Each row was made from one walk, in order. Every step used is in the known rows, and no mark comes twice. Write each row's walk.
Known rows
Y, R, E, S, L, M, F: [-0.60  1.24 -3.87 -0.61 -2.57 -1.87  1.44 -0.34  2.29  1.51  0.57 -0.26
 -0.75  0.09 -1.25  0.11 -2.27  0.09  0.15 -0.88  0.35  3.94  1.61 -0.41
 -1.09  2.15 -0.57  0.52]
W, R, E, S, L: [-1.49 -0.64 -2.59  0.66 -4.35 -1.83  1.61  1.09  0.40  0.43  0.32 -0.60
 -1.85 -0.26 -1.42  0.48 -0.74 -0.66 -1.51 -1.00 -1.44 -1.09 -1.11 -0.81
  0.76  1.66  0.59  0.72]
M, L: [ 0.51 -0.61  2.59 -0.49  0.64  1.43 -1.11  0.30  0.81 -0.34  1.49 -0.05
  1.09  1.15 -1.05  0.40  0.56  0.01 -0.11  0.76  0.85 -2.87  1.81  0.64
  1.25  1.63  0.35  0.59]
E, S, L, M, V: [-0.17  1.45 -2.48 -0.39 -2.84 -0.13  0.21 -1.45  2.97 -0.78  0.12 -0.54
  0.27 -2.30 -1.25  0.53  0.38 -0.38 -0.21  1.53 -2.60  1.77  2.15 -0.51
 -0.09  0.33 -0.25  0.27]
M, V: [-0.05 -0.83  2.46 -0.49  0.59  0.49 -1.43 -0.41  0.80 -0.79  0.82  0.07
  0.07 -0.76  0.32  0.08  1.12  0.25 -0.05  0.89 -1.81 -0.03  2.26 -0.17
  1.05  1.46  1.18  0.57]
Y, R, W, P: [ 0.28  1.15  4.91  2.00  1.58 -1.57 -1.35 -0.01 -0.43  0.81 -0.69 -0.74
  3.13 -0.42 -0.26 -0.29 -2.03  1.99  0.01 -0.44  1.65 -2.49  2.68  0.91
 -1.45  0.78 -0.41  0.29]
M, L, S, E, R, W, P: [ 2.03 -0.33  1.45  1.32  2.88  1.91  0.55 -0.41 -0.55 -0.45 -1.44 -0.50
  1.58  0.25 -0.29  0.53 -0.10  0.74  1.00  0.84  2.26 -2.91 -0.82  0.11
 -0.69 -1.25  0.05 -0.20]
L, M: [ 0.57  1.46 -2.07 -0.35  0.19  0.14 -1.00 -0.03  1.18  0.42  0.94  0.20
  0.88 -0.86  0.80 -0.43 -0.26  0.81  0.34  1.19  0.94  1.43  1.84  1.91
  0.53 -0.27 -0.91 -0.41]
L, M, V, S, E, R: [ 1.93  0.07 -2.45 -0.74 -0.67  1.76  0.89 -0.48  2.25 -0.42 -1.38  1.42
 -3.56 -3.00  0.53  0.03  0.60 -0.30  1.54 -1.22 -2.81  2.42 -1.13 -1.59
 -0.83 -1.43  0.26  0.02]
P, W, R: [-0.87 -1.65  0.95  1.84 -0.50 -0.60  1.01  0.19  0.56 -0.45  1.75  0.99
  1.49  0.95  0.19 -1.37 -0.56 -0.23 -0.62 -2.40  0.40  1.04  1.84 -0.56
  2.18  0.71  0.01 -0.46]
D, R, E: [-1.92 -0.66 -2.43 -0.40  0.76 -0.35  0.48  1.60 -3.08  1.33  2.13 -0.18
 -0.31  0.88  0.67 -1.46  0.35  0.12 -0.60 -1.37 -0.12  0.58 -1.24  2.00
  1.23  0.40  0.45 -0.47]
E, R, D: [-0.06  0.94 -1.16 -0.60  2.32 -0.20 -0.82 -1.13  0.43 -1.40 -0.62  0.46
  0.79 -0.05  0.37 -0.29  0.66  0.16 -1.01 -1.17  1.45 -0.15  0.24 -0.28
 -0.01 -0.57  0.61 -0.38]
L, M, V: [ 1.08  0.45 -0.51 -0.47  0.40  0.83 -0.75 -0.63  2.03 -0.42  0.77  0.19
  0.05 -1.77  0.76 -0.30  0.90  0.63  0.84  1.32 -1.22  1.97  3.27  0.33
  0.75  0.89  0.50  0.24]
R, W, P: [-0.70  1.56  4.01  2.18  1.16 -0.78 -1.87  0.97 -1.13  0.28  0.12 -1.19
  3.07 -0.32  0.57 -0.28 -1.35  1.62 -0.36  3.19  0.90 -3.35  1.57  2.01
 -0.22 -0.58 -0.42  0.20]
R, W: [-1.16  0.55  3.03  0.29  1.48 -0.56 -1.61 -0.38 -1.24  0.64  0.97 -0.21
  1.36  1.28  0.52  0.26 -0.12  0.36 -0.18  1.83  0.25 -2.16  0.78  1.34
 -0.61  1.02 -0.85 -0.18]
E, S: [-1.04  0.84  1.35 -0.47 -2.25 -0.87 -1.20 -0.12  0.44 -0.42  0.49 -1.50
  0.01 -0.23  0.39  0.06 -0.05 -1.25 -0.94  1.09  0.12  0.36  0.58  0.64
  0.46 -0.38 -1.26  0.17]
V, S, L, M: [-0.09  1.53 -3.78  0.00 -2.92 -0.36 -0.14  0.82  1.25  0.69  0.66  0.95
  1.69 -1.37 -1.18  0.54 -1.02  0.41  0.49  1.44 -1.84  0.37 -1.62  1.07
 -0.50 -1.21 -1.35 -0.13]
R, Y: [-1.01  0.67  3.32 -0.32  0.57 -1.09 -1.12  1.10 -1.58 -0.59  0.44 -0.41
  0.70  0.17  0.73 -0.70 -0.77  0.43 -0.06  2.14  0.32  0.02  0.54  0.08
  0.28  1.12 -0.76 -0.21]
V, S: [-0.51 -0.09  1.59 -0.14 -1.91 -0.32 -1.19  1.27 -0.53  0.46  0.69 -0.04
  0.57 -0.25  0.45  0.22 -0.06 -0.63  0.01  0.97 -0.96 -0.47 -1.70  1.00
  0.19 -1.04 -0.94  0.42]
V, M: [-0.57  0.91  3.40 -0.16  0.89  0.00 -1.57  1.25 -0.50  0.51  0.34  0.09
  0.69  1.03  1.22  0.00  0.51 -0.55 -0.34  1.03 -0.49 -0.53  1.65  0.68
  0.23 -2.31 -1.13  0.31]
P, W, R, D: [-0.70 -1.57  0.60  1.60 -0.56  0.05  1.43 -0.78  0.33 -1.23  0.56  0.56
  2.49  1.27  0.37 -1.23  0.09  0.21 -0.62 -1.70  1.78  1.56  1.47 -1.18
  1.46  0.73  1.18 -0.62]
Y, R, E: [ 0.18 -0.75 -0.45 -0.25  0.66 -1.68 -0.81 -0.02 -0.62  1.75  0.25  0.08
 -1.72  0.86 -0.27 -0.05 -0.61  1.05 -0.07 -1.57  0.07  0.25  0.34  0.60
 -0.16  2.40  1.19  0.18]
P, W, R, E: [-1.02 -2.10 -1.29  1.93 -0.70 -1.21  1.35  0.68 -0.73  0.62  1.65  0.51
 -1.15  1.79  0.33 -1.46 -0.41  0.03 -0.53 -1.31 -0.73  0.98  0.12 -0.40
  2.39  1.15  1.30 -0.61]
R, E, S: [-1.17  0.39 -0.91 -0.27 -2.47 -1.39 -0.75  0.44 -0.95  0.67  0.53 -1.93
 -2.51  0.56  0.60 -0.12  0.23 -0.91 -0.98  2.16 -0.88  0.26 -0.90  0.79
  0.65  0.20  0.16  0.10]
Y, R: [ 0.41 -0.30  1.94 -0.43  0.84 -1.12 -1.11 -0.67  0.79  0.70  0.12  0.63
  0.96  0.05 -0.54  0.10 -0.64  0.64 -0.01 -2.82  1.23  0.20  1.94  0.56
 -0.30  1.68 -0.04  0.15]

Which walk is each row?
[ 1.16 -1.01 -3.71 -1.20  1.72  1.50  0.68 -1.96 -0.61 -1.06 -1.87  0.51
  0.32 -0.01  0.99  0.49  1.22  0.14  0.44 -0.70  2.72  2.76 -2.88 -0.24
 -0.81 -0.80  1.12 -0.96] : L, S, E, R, D
[ 0.22  1.56 -5.25 -0.15 -2.99 -2.35  0.97 -1.10  1.50  1.80 -0.46 -0.39
 -1.46 -0.56 -1.87  0.32 -1.20  0.31 -0.15 -0.92 -0.75  1.93  0.07  0.03
 -1.39  1.19 -0.09 -0.03] : Y, R, E, S, L, M
[-0.86  1.20  1.25  0.23  3.52 -1.07 -1.03 -0.91 -0.40  0.02  0.11  0.48
 -0.01  0.73  0.39 -0.37 -0.03 -0.37 -0.80 -0.76 -0.13 -2.43  0.45  0.33
 -0.77 -0.02 -1.29 -0.30] : E, R, W
[ 0.72 -1.89 -1.62 -0.99 -0.31  1.28 -0.28 -0.56 -1.12  0.32 -0.21  0.26
  0.61  0.22  0.91  0.71  0.50  0.34  1.09  1.07  1.68  2.35 -2.14  1.41
  0.23  0.23  0.42 -0.32] : L, S, E
[ 0.07 -0.14 -1.68 -0.89  1.53  0.60 -0.54 -0.41  0.40 -0.17 -0.89  1.70
 -2.20 -0.66  0.14  0.12 -0.74  0.28 -0.11 -1.84  0.24 -0.39 -1.32  0.01
 -0.03 -0.22  0.31 -0.47] : S, E, R
[-2.23 -1.06 -3.10  2.02 -4.09 -2.20  2.41 -0.07  0.02  0.28  1.01 -0.18
 -0.90  1.29 -1.55 -0.66 -1.08 -1.00 -1.57 -0.77 -2.08  0.82 -1.05 -1.45
  1.44  0.54  0.44 -0.48] : P, W, R, E, S, L
[ 2.09 -1.68 -1.69 -1.11  2.05  2.47  0.66 -1.24  0.44 -0.73 -0.52  0.73
 -0.65  0.69 -0.58  0.83  1.27 -0.59  0.85 -1.50  1.84 -0.11 -1.52 -0.33
  0.23 -0.02  0.45 -0.20] : M, L, S, E, R
[ 2.21 -0.85  0.61 -1.19  2.74  3.35  1.47 -1.05 -0.04 -0.96 -2.16  0.35
  0.25  1.82  0.57  1.03  2.66 -1.01  0.88 -0.76  2.25  0.51 -1.01 -1.71
 -1.19 -2.59  0.75 -0.18] : V, M, L, S, E, R, D
[ 0.39  0.79 -2.90 -0.46 -0.44  0.51 -0.19 -0.92  2.48 -0.43  0.73  1.02
  1.31 -1.83 -1.27  0.50  0.26  1.15  0.34  1.25 -2.45  0.72  2.41 -0.01
  0.42  1.32  0.76  0.19] : S, L, M, V
[-0.01 -1.34  1.23  0.08 -0.78  0.16  0.60  0.33  0.74 -1.09  0.08  0.19
  1.53 -0.16  0.48 -0.12  0.54  0.52 -0.63 -1.84  2.38 -0.23  1.29 -0.76
  0.78  1.68  1.23  0.45] : W, R, D
[ 0.29 -0.13 -1.95 -1.15  1.56  1.09 -0.07 -1.31  0.09 -1.00 -1.81  1.22
 -1.21 -0.42  0.34  0.36 -0.02  0.78 -0.14 -1.24  1.57  0.25 -1.71 -0.63
 -0.80 -0.08  1.67 -0.65] : S, E, R, D
[-0.21 -0.01  0.05 -0.31 -1.91 -2.26 -0.21 -0.52 -0.09  1.31 -0.27 -1.50
 -2.65  0.52 -0.23  0.03 -0.34 -0.63 -0.63 -1.36  0.00  1.09  0.20 -0.08
 -0.58  1.28  0.22  0.41] : Y, R, E, S
[-2.08  1.66 -7.41 -0.40 -2.64 -1.05  2.39  0.64 -0.85  1.21  1.51 -0.89
  0.02 -0.70 -0.97 -1.09 -0.28 -0.51 -0.59 -0.50 -1.00  2.18 -1.43  1.50
  0.02 -0.71 -0.91 -0.78] : D, R, E, S, L, M
[-0.63 -0.63  0.72  0.03 -2.37 -0.04 -0.51  0.36  0.69 -0.47  0.35  0.71
  0.99 -1.20 -1.65  1.04  0.43 -0.08  0.02  1.08 -4.44 -1.08 -1.06 -0.97
  0.08  0.47  0.64  0.96] : M, V, S, L
[-2.32  0.33  2.46 -0.63  1.19 -0.50  0.75  1.88 -3.15 -0.49  1.59 -0.21
  2.15  0.06  0.77 -2.06 -0.46 -0.18 -0.21 -1.01  1.07  0.99  0.00  0.60
  0.37  0.41 -1.35 -0.76] : D, R, Y
[-0.41  2.22  2.20  2.08  3.30 -1.30 -1.29  0.41 -0.36 -0.34 -0.56 -0.49
  1.99 -0.85  0.35 -0.75 -1.36  0.94 -0.81  0.40  0.70 -3.50  1.23  0.92
 -0.41 -1.75 -0.90  0.09] : E, R, W, P
[ 1.53 -0.27  3.34 -0.98  2.96  1.78  1.70  0.53 -1.19 -0.97 -1.63  0.40
 -1.16  1.40  0.75  0.18  1.33 -1.31  1.45  0.26  0.85  0.42 -0.99 -2.38
 -1.04 -2.27 -1.02 -0.50] : V, M, L, S, E, R, Y
[-1.89  0.67 -3.39  0.01 -3.06 -1.94 -0.19  0.22 -0.67  0.80  0.35 -1.12
 -1.40  0.56 -1.43  0.65 -0.57 -0.36 -1.35  2.29 -2.14 -0.97 -1.91  0.55
  0.16  0.51  0.36  0.03] : R, E, S, L
[ 2.01  0.55  3.89  1.57  3.63  2.28  0.98  0.45 -0.92  0.13 -2.17 -0.59
  1.27  0.93  0.57  0.49  0.68 -0.14  1.27  1.04  1.56 -2.87  0.06 -0.52
 -1.50 -3.85 -0.86  0.21] : V, M, L, S, E, R, W, P
[-0.02  1.38  1.44  1.53  2.32  0.22 -0.68  0.18 -0.66  0.04 -1.70  0.33
 -0.16 -1.13  0.33  0.00 -2.13  1.70  0.08  0.60  0.64 -3.12 -0.49  0.70
 -1.11 -1.30  0.00 -0.32] : S, E, R, W, P
[-0.17  0.38  1.44 -0.76 -0.42 -0.24  0.44  1.42 -1.45 -0.63 -1.60  1.03
 -2.90 -1.05  0.65 -0.35 -1.15 -0.52  0.75 -0.12 -1.33  0.36 -3.98 -1.83
 -1.32 -1.15 -1.04 -0.52] : V, S, E, R, Y
[ 1.68 -2.59  0.02 -1.11  0.05  2.93  0.18 -0.45 -0.36 -0.04  0.24  0.01
  0.63  1.23 -0.33  1.31  1.13  0.06  1.46  1.05  2.09  0.10 -1.18  0.50
  0.55  1.23  0.78 -0.04] : M, L, S, E
[-0.78 -0.96 -0.42  0.50 -3.43 -1.40  1.12  1.24  0.07  0.33  0.42 -1.44
 -3.06 -0.08  0.54 -0.32  0.17 -1.11 -1.05 -1.04 -0.14  0.12 -0.20 -0.73
  1.31  1.01  0.29  0.85] : W, R, E, S
[-0.11 -0.93  2.97 -0.29 -1.66  0.39 -1.15  0.53  0.35 -0.55  0.51 -0.12
 -0.27 -1.15  0.39  0.20  1.17 -0.71  0.40  0.94 -3.07  0.23 -0.04 -0.63
  0.44 -0.04  0.44  0.99] : M, V, S
[ 2.18 -1.01  0.83 -0.82  2.69  2.69  1.02 -0.14  0.30 -0.18 -1.17  0.69
 -0.82  1.44  0.48  0.78  1.99 -1.50  1.06 -1.36  1.01 -0.09 -0.59 -1.07
 -0.44 -2.75 -0.45  0.23] : V, M, L, S, E, R
[ 1.29 -0.83  3.44 -0.41  1.55  1.92 -0.10  0.63 -0.35  0.17  0.77 -0.75
  2.37  2.20  0.67  0.68  2.55 -1.48  0.72  1.42  1.01 -0.23  1.40  0.15
  0.56 -1.97 -1.04  0.58] : V, M, L, S
[ 1.66  1.69  0.64  1.59  0.25  1.33  0.60  0.11  1.13 -0.06 -2.36  0.20
 -1.42 -3.54  0.74 -0.22 -0.77  1.02  1.60  1.05 -2.20 -0.42 -0.52 -0.98
 -1.92 -2.49 -0.07  0.02] : L, M, V, S, E, R, W, P
[ 1.34 -1.53  0.78 -0.63  0.94  1.57 -0.42 -0.32  0.00 -0.44  1.32 -0.84
  2.56  1.62 -0.22  0.58  1.93 -0.61  0.59  1.11  1.95 -0.30  0.60  0.97
  1.25  0.81 -0.07  0.26] : M, L, S
[-0.30  0.48  0.98 -0.95  1.79 -0.16  0.03  0.42 -1.00 -0.93 -1.27  1.28
 -2.54 -0.73  0.50 -0.38 -1.37  0.35  0.31 -0.36  0.09  0.10 -1.53 -1.34
 -0.76  0.36 -0.29 -0.79] : S, E, R, Y
[-0.89  0.38 -2.32 -0.16 -2.87 -2.75  0.28 -0.87  0.22  1.42 -0.40 -0.65
 -1.38  0.46 -2.28  0.82 -1.16 -0.07 -1.12 -1.18 -1.36 -0.14 -0.58 -0.32
 -1.00  1.71  0.43  0.47] : Y, R, E, S, L
